Each row comes from the steps of one walk. Every step used is in the known rows, and no mark comes twice. Write the walk behind each row, first mark first.
Known rows
k > t > x > f: [ -6.7 -22.6  -1.7 -37.2 -31.3 -18.6  11.6  23.5  12.0  -3.7  -6.9  19.5
  -7.8  18.2  19.8  -4.2 -33.4  -9.7  -8.1 -25.7  19.0  16.6 -36.6  12.7]
j > e: [ -6.2 -11.2   3.2 -31.8  -8.4 -14.9  -8.8  30.1   0.4  -2.1   4.7   4.9
  -7.6  -3.4  12.5  -9.8  12.8 -19.9 -12.1 -13.5   2.0  -2.0 -12.9  22.1]
c > p > j > f > x: [ -5.1   5.8   0.6   1.4   7.4   3.5 -29.1  57.9   7.1  26.4  19.2 -11.9
  -7.9  14.1  17.7 -16.5  22.0  -4.9  -2.4 -12.9   0.9  -7.3  -0.6 -11.7]
j > p: [ -6.7 -19.5   8.9 -30.4 -11.4  -7.7  -9.5  41.9   8.9   8.3  -5.2  -5.1
  -7.6  13.8  18.0 -15.0   7.9  -3.1 -17.8   0.5  -6.3   3.6  -5.9  11.1]
f > n > e > j > p > c > t > x: [  3.7 -18.4  20.7  -9.7  -6.0  -3.5  -4.4  51.2  19.1 -10.1 -15.3 -20.7
 -11.5  18.1  45.2 -37.3  -0.8 -20.2   2.8 -16.7  -4.9  27.6 -12.2  12.8]
n > e > j: [-11.2 -13.6  21.2 -11.3  -6.6 -18.0   4.8  24.7  12.6  -8.4   7.1   6.1
 -13.0   4.6  11.8 -43.4   3.2  -5.7  -6.6 -27.5   5.6  13.5   3.4  10.5]
e > n > f > j > p > c > t: [ -2.8  18.5 -10.6  -5.8   8.2  -5.0 -18.7  63.0  14.3 -27.5  -7.8  -6.8
 -22.1   0.0  39.4 -31.1  11.4   7.2  -8.4 -10.3  -6.6  23.6  -7.4  14.8]
x > f > n > e > j > p > c: [ -9.4  -8.6  26.7 -21.4  -7.2 -15.9 -16.4  51.8  17.3   2.0 -16.0   4.6
  -7.0  21.9  49.4 -60.3 -26.1 -11.0 -23.3  -0.4  -6.6  29.0   1.0   8.9]
x > f: [ -9.9 -10.3   1.8 -21.0 -24.2 -22.5  -5.9  34.1   8.1   2.3  -4.0  15.1
  -8.2  19.7  23.8 -22.8 -12.8 -10.2 -21.7 -18.3   2.9  14.8  -6.7   4.9]
e > j > p > c > t > x > f > n: [ -0.6 -10.8  -0.4 -21.3 -15.3 -10.5  -9.5  48.4  16.1  -2.8 -18.7  -6.2
  -7.1  28.4  57.5 -30.2 -21.6 -27.8 -10.9 -17.2 -17.6  33.8 -22.5  15.5]
j > p > c: [ -2.5 -20.4   3.0 -27.6 -17.4  -9.9 -33.5  57.5  31.8  16.1 -17.8 -12.5
 -10.6  19.3  21.9 -22.9   5.6 -17.9 -23.5   4.3 -12.5  -2.8  -6.9  15.3]
p > j > e > n > f: [-14.7  21.6 -10.5 -20.9  12.7  -0.1 -24.8  40.3 -21.0 -25.6  12.9  -6.0
 -22.8   3.2  18.9  -5.1   3.1  -4.7  -4.8 -16.9   6.9  10.5 -21.3  23.3]
p > j > e > n > f > x: [-11.5  27.8  -7.7 -12.5  17.9   1.0 -22.8  43.4 -31.4 -13.7  18.6   4.4
 -26.7   1.1  23.7 -20.9   1.3   3.6  -8.4 -17.8  11.5   5.8 -25.1   9.4]
f > j > e > n: [-19.8  11.6  -2.7 -24.1  14.6  -9.3   8.6  32.1   1.9 -13.5  15.3  26.0
 -12.5 -14.1  18.7  -9.7  11.7   2.3   5.1  -8.1  -1.3  19.7 -14.9  16.6]
t > k: [ -7.0 -17.0  -2.1 -20.0 -16.5  -8.2 -13.8  10.5  17.3   0.5   6.1   7.1
  -7.0  10.1   7.9  -2.2   0.2  -3.6 -15.8 -18.0  24.9  -0.5  -8.6   0.9]
k > t > j: [-17.2 -29.0 -16.8 -28.2 -19.9 -16.1 -12.3  12.1  21.6 -16.6  -3.6   3.2
  -0.2  -3.1 -11.3 -10.3 -14.8 -14.2 -14.5 -34.3  29.1  -6.5 -19.3  15.3]
e > n > f > j > p > c: [-10.4  21.4   1.0 -15.9   7.5  -6.2 -22.1  60.8  20.4 -14.3 -13.8   7.5
 -19.4   2.8  33.6 -32.9  -1.1  12.2 -18.1   3.9  -5.0  18.5 -12.6  12.7]
k > t: [ -9.2 -20.6  -8.6 -24.7 -22.3 -15.7  -5.6  29.6  19.6  -9.6   1.8   1.8
 -10.8   3.0  -4.1 -21.1  -6.9  -8.0 -11.8 -13.3  28.9   3.7 -16.9  18.2]
c > p > j: [ -9.4 -11.3  -4.4   6.1 -18.6  -6.2 -42.2  52.1  23.4  14.0   6.2 -24.8
 -24.6  20.9   6.7 -12.5  24.6 -15.6  -9.8 -13.3   1.5  -5.8  10.4   7.1]
k > t > c > p > j > e: [-13.3 -20.3 -10.3 -20.3 -17.0 -13.4 -31.3  35.9  10.3 -16.6  10.7 -21.0
 -17.4  10.6   5.8   9.6  22.0 -25.5  -7.7 -12.3  20.5 -26.7 -10.1  21.3]
e > j > p > c: [ -8.3 -13.6   1.3 -30.0  -9.9 -11.1 -26.3  44.6  32.3  11.8 -12.0  -7.7
 -10.9  15.3  21.1 -37.5   2.2 -21.3 -20.9  -5.3 -22.1   1.8  -7.9  23.7]
p > j: [-18.3 -13.3  -6.2  -7.5 -16.7  -5.8 -23.0  44.4  11.9   6.4   1.4  -6.6
 -17.4  18.5   7.1 -13.4   9.6 -13.4 -10.5 -12.5   0.9  -2.4  -4.0   6.2]
x > f > j > e > n: [-22.4  14.6  -3.0 -31.9  10.5 -16.8  12.0  29.9  -6.1 -11.0  13.9  41.2
 -10.0  -6.0  35.4 -11.7  -8.1   2.2  -1.2 -13.8  -7.1  30.3 -16.7  14.1]
f > j > p > c > t > x: [ -0.2 -18.9   2.4 -16.5 -13.0  -5.9  -3.0  56.4  30.7   8.2 -19.1   0.5
 -12.6   8.1  39.3  -9.3  16.9 -13.4  -1.6 -12.5 -23.3   6.7 -15.8  10.4]

Which walk is each row?
[-10.9 -20.3   4.4 -43.8 -21.0 -15.0   3.3  44.1  32.4  13.1 -23.1  30.1
  -7.0   9.8  38.4 -15.0 -28.7  -4.4 -14.3  -4.3  -7.6   9.4 -34.3  15.3] -> k > t > x > f > j > p > c
[-11.2  21.3  -7.0  -3.0   2.4  -7.5 -40.0  46.1  -9.5 -36.6  12.4 -26.1
 -26.1  18.2  24.9   8.2  22.9 -11.3  -7.0 -16.6  13.0  -4.3  -7.7  14.4] -> t > c > p > j > e > n > f
[ -8.8  -9.9  26.6   2.5 -14.1 -12.2  -3.5  47.3   8.6 -12.1  -3.0  -2.0
  -8.6  10.4  20.0 -41.6  -2.2  -1.0  -9.4  -3.6  29.4  22.7   5.0  -3.4] -> f > n > e
[-12.5 -13.5  20.7 -22.5 -17.6 -18.1  25.1  18.8   5.7 -20.2  -2.1  22.4
  -6.0  12.2  31.1 -40.3 -46.3  -3.7  -1.0 -25.5  31.4  37.2 -28.6   9.7] -> k > t > x > f > n > e > j
[ -6.5  23.1  -9.7  -6.3  10.5  -0.1 -44.0  48.4  -9.2 -19.7  18.2 -22.4
 -28.8   4.9  17.8  -4.3  17.7  -6.8  -4.1 -17.6   8.1   7.4  -7.2  25.0] -> c > p > j > e > n > f
[ -1.1  29.0   0.1 -19.3  14.9  -6.8  -9.9  36.7 -25.8 -20.7  16.0  11.5
 -20.5  -6.0  25.2 -28.5  -2.3   6.8 -12.9 -19.8  18.5  15.1 -26.5  10.4] -> j > e > n > f > x
[ -9.4  10.0   4.6 -21.7  13.3  -8.4  10.6  29.6   0.4   8.4  15.6  19.6
   5.7  -0.6  19.3 -37.4   0.5  -3.3  -4.7 -23.0  -2.4   8.1 -18.0  -3.4] -> e > j > f > x
[  5.1  -0.2   6.9 -11.9 -11.4  -7.8  -6.5  57.1  17.8 -10.7 -26.6  -1.3
 -16.1   1.5  44.4 -19.7  11.5  -5.3 -12.8 -19.6 -12.6   6.8 -19.6  13.5] -> n > f > j > p > c > t > x
[ -7.8  -9.2  -3.0 -12.7  -7.0  -6.1 -39.4  45.7   7.8  12.1  12.2 -19.5
 -20.7   6.1  10.6  -2.4  29.7 -25.5  -7.3 -12.9  -4.6 -12.0   2.3  22.0] -> c > p > j > e
[-19.8  -1.4   6.4 -14.0 -17.8 -24.8   8.8  35.0  12.9   3.5  -5.3  38.5
  -8.4   3.6  29.5 -30.3  -6.5   2.3 -19.1 -13.7  -3.2  17.1  -2.2  -0.8] -> x > f > j
[-16.8  -0.3  20.1  -4.9   9.7   5.1  -4.6  56.7  -2.8  -6.3   6.2  -6.0
   4.7  11.2  25.7 -20.5   0.8  -3.1   5.6  -1.3  18.0  16.1  -1.5 -10.3] -> p > j > f > n > e
[ -9.3 -23.5 -17.9  -7.1 -16.0 -14.9 -13.7  21.5  12.0 -19.6  -2.1 -12.5
  -3.1   3.4   6.6  -7.0  10.8 -22.4  -9.2 -48.0   8.1   1.2  -1.0   7.3] -> c > t > j
[-13.7  -3.4  -1.4  -3.8  -6.9  -5.1 -27.0  53.6  16.0  -4.5   7.4 -23.7
   0.8  28.1  20.2  12.6  29.4 -17.5  -1.6 -10.8   1.9 -15.0   2.4  -7.9] -> t > c > p > j > f
[ -4.4 -13.9  -4.3 -11.6  -8.8 -10.3 -15.2  59.4  31.0   4.0 -12.9  -3.3
 -13.3   1.4  32.9 -27.9  24.5 -11.5 -12.5  -4.5 -18.5   3.7   3.3  12.1] -> f > j > p > c > t
[-15.7  -1.6  24.8  -7.2 -11.1 -22.0   7.0  30.6   1.0 -13.8   0.4  18.1
  -7.2  13.7  35.5 -57.4 -24.9  -4.0 -14.7 -17.3  15.2  37.2   2.6   1.1] -> x > f > n > e > j
[-10.4 -27.4  -5.2 -31.6 -14.2  -9.9 -39.6  41.3  34.1   8.7 -24.3 -10.8
   0.1  14.7  13.6 -11.6  -2.0 -24.2 -26.1 -16.0 -12.4 -12.1  -8.6  12.4] -> t > j > p > c
[ -7.3 -11.2  25.8 -14.2  -3.1  -9.2 -19.5  54.1  25.5  -0.8 -13.9  -9.3
 -10.1  13.0  32.3 -57.5  -6.7 -12.6 -17.3   5.2  -0.8  18.6   1.1  12.2] -> f > n > e > j > p > c
[-14.6  -9.1  31.6 -24.1  -1.6 -14.1   7.3  36.4  -5.2  -6.9  -1.8  11.1
  -4.8  16.8  46.7 -52.0 -24.4   3.7 -17.5  -4.0   0.4  35.1   2.2   4.9] -> x > f > n > e > j > p
[ -6.4 -21.1  21.8 -36.5 -13.2 -11.6   1.6  38.9  20.4  -4.2 -16.9   9.6
  -5.7  19.9  44.6 -42.9 -46.8 -11.0  -9.8  -7.8  10.4  30.8 -30.2  17.1] -> k > t > x > f > n > e > j > p > c
[ -2.7 -16.3  26.2 -20.0  -5.6  -8.8  22.2  32.6 -12.5 -16.7  -2.2   0.6
  -6.8  22.1  59.1 -30.6 -19.1  -4.8   1.4 -26.7  -4.7  43.3 -10.6   4.0] -> c > t > x > f > n > e > j > p
[-15.5  12.2   4.3 -18.1   8.1  -5.6   6.0  34.8   7.8 -11.5   6.0   6.6
  12.7   1.8  22.4 -33.2  -6.3 -10.6  -2.0  -6.7   9.2  26.0 -13.8   6.3] -> e > j > f > n
[  4.4 -21.5  -3.8 -25.7 -12.4  -6.4 -11.4  42.1  26.4   3.3 -14.0 -18.1
 -13.0  19.9  33.8 -16.1   7.5 -29.5  -2.5 -26.7 -26.8  10.6 -22.5  24.1] -> e > j > p > c > t > x
[-11.3   8.1  -1.0   4.5   2.0   5.7 -32.6  64.1  14.6   6.1   9.1 -23.7
  -0.2  15.6  20.1 -12.2  15.0 -12.8   0.7   2.6  12.4  10.5   2.7  -3.0] -> c > p > j > f > n
[ -5.5 -12.5  32.0 -25.9 -11.6 -11.8  -2.9  47.5  17.1   5.9 -21.8   8.5
  -5.6  28.5  56.2 -41.5 -34.0 -14.3 -12.6  -7.5 -10.4  32.3 -18.5   7.4] -> t > x > f > n > e > j > p > c
[  8.2 -20.6  22.6 -14.4 -17.2  -9.0  -8.8  63.1  10.1  -3.2 -21.0 -11.1
  -8.7  31.3  63.4 -24.8 -16.7 -16.3  -6.1 -11.8  -2.0  33.1 -11.3   2.2] -> j > p > c > t > x > f > n > e
[-10.5  -2.4  22.6 -24.5  14.2 -10.1  16.3  27.9   6.5  -8.4  12.7  10.8
   8.1  -1.2  18.0 -29.7   3.1  -3.6   5.2 -26.1   0.2  15.2  -4.6   4.7] -> n > e > j > f
[  1.2  11.2  10.5  -1.3 -13.4 -15.1 -12.7  41.6  -5.7  -5.5  -3.3   9.0
 -18.9   4.1  19.6 -47.8  -1.3   7.1 -30.5 -19.3  21.5   1.3 -11.8  -4.0] -> n > f > x
[-11.3 -36.2 -15.6 -42.1 -16.2 -10.3 -34.7  33.7  37.4  -0.8 -19.0  -8.9
   0.1   6.3   1.1 -12.3 -15.8 -21.7 -23.3 -16.1   8.3 -14.2 -20.2  22.6] -> k > t > j > p > c
[ -7.9 -30.4 -10.7 -24.6  -7.9  -7.9 -13.7  27.1   5.8 -12.0  -5.1 -18.8
  -0.5   7.5  16.7  -1.4  11.7 -15.5 -12.3 -34.8  -6.1  -0.8  -1.6  10.3] -> c > t > j > p
[  1.1 -19.9 -13.3 -10.6 -15.0  -7.1 -10.2  13.1  11.0 -12.9  11.6  -7.2
 -10.5   8.2  14.0   0.4  12.4  -9.8  -7.7 -32.1  24.2   5.3  -2.2   2.6] -> c > t > k
[ -0.4 -13.7  10.1 -17.9  -1.4  -8.0 -15.7  27.3  12.0 -11.8  -1.1  -1.7
  -7.1  17.9  55.3 -39.8 -20.2 -10.4 -15.8 -19.3   9.9  27.8   3.7   3.8] -> x > f > n > e > j > p > c > t > k
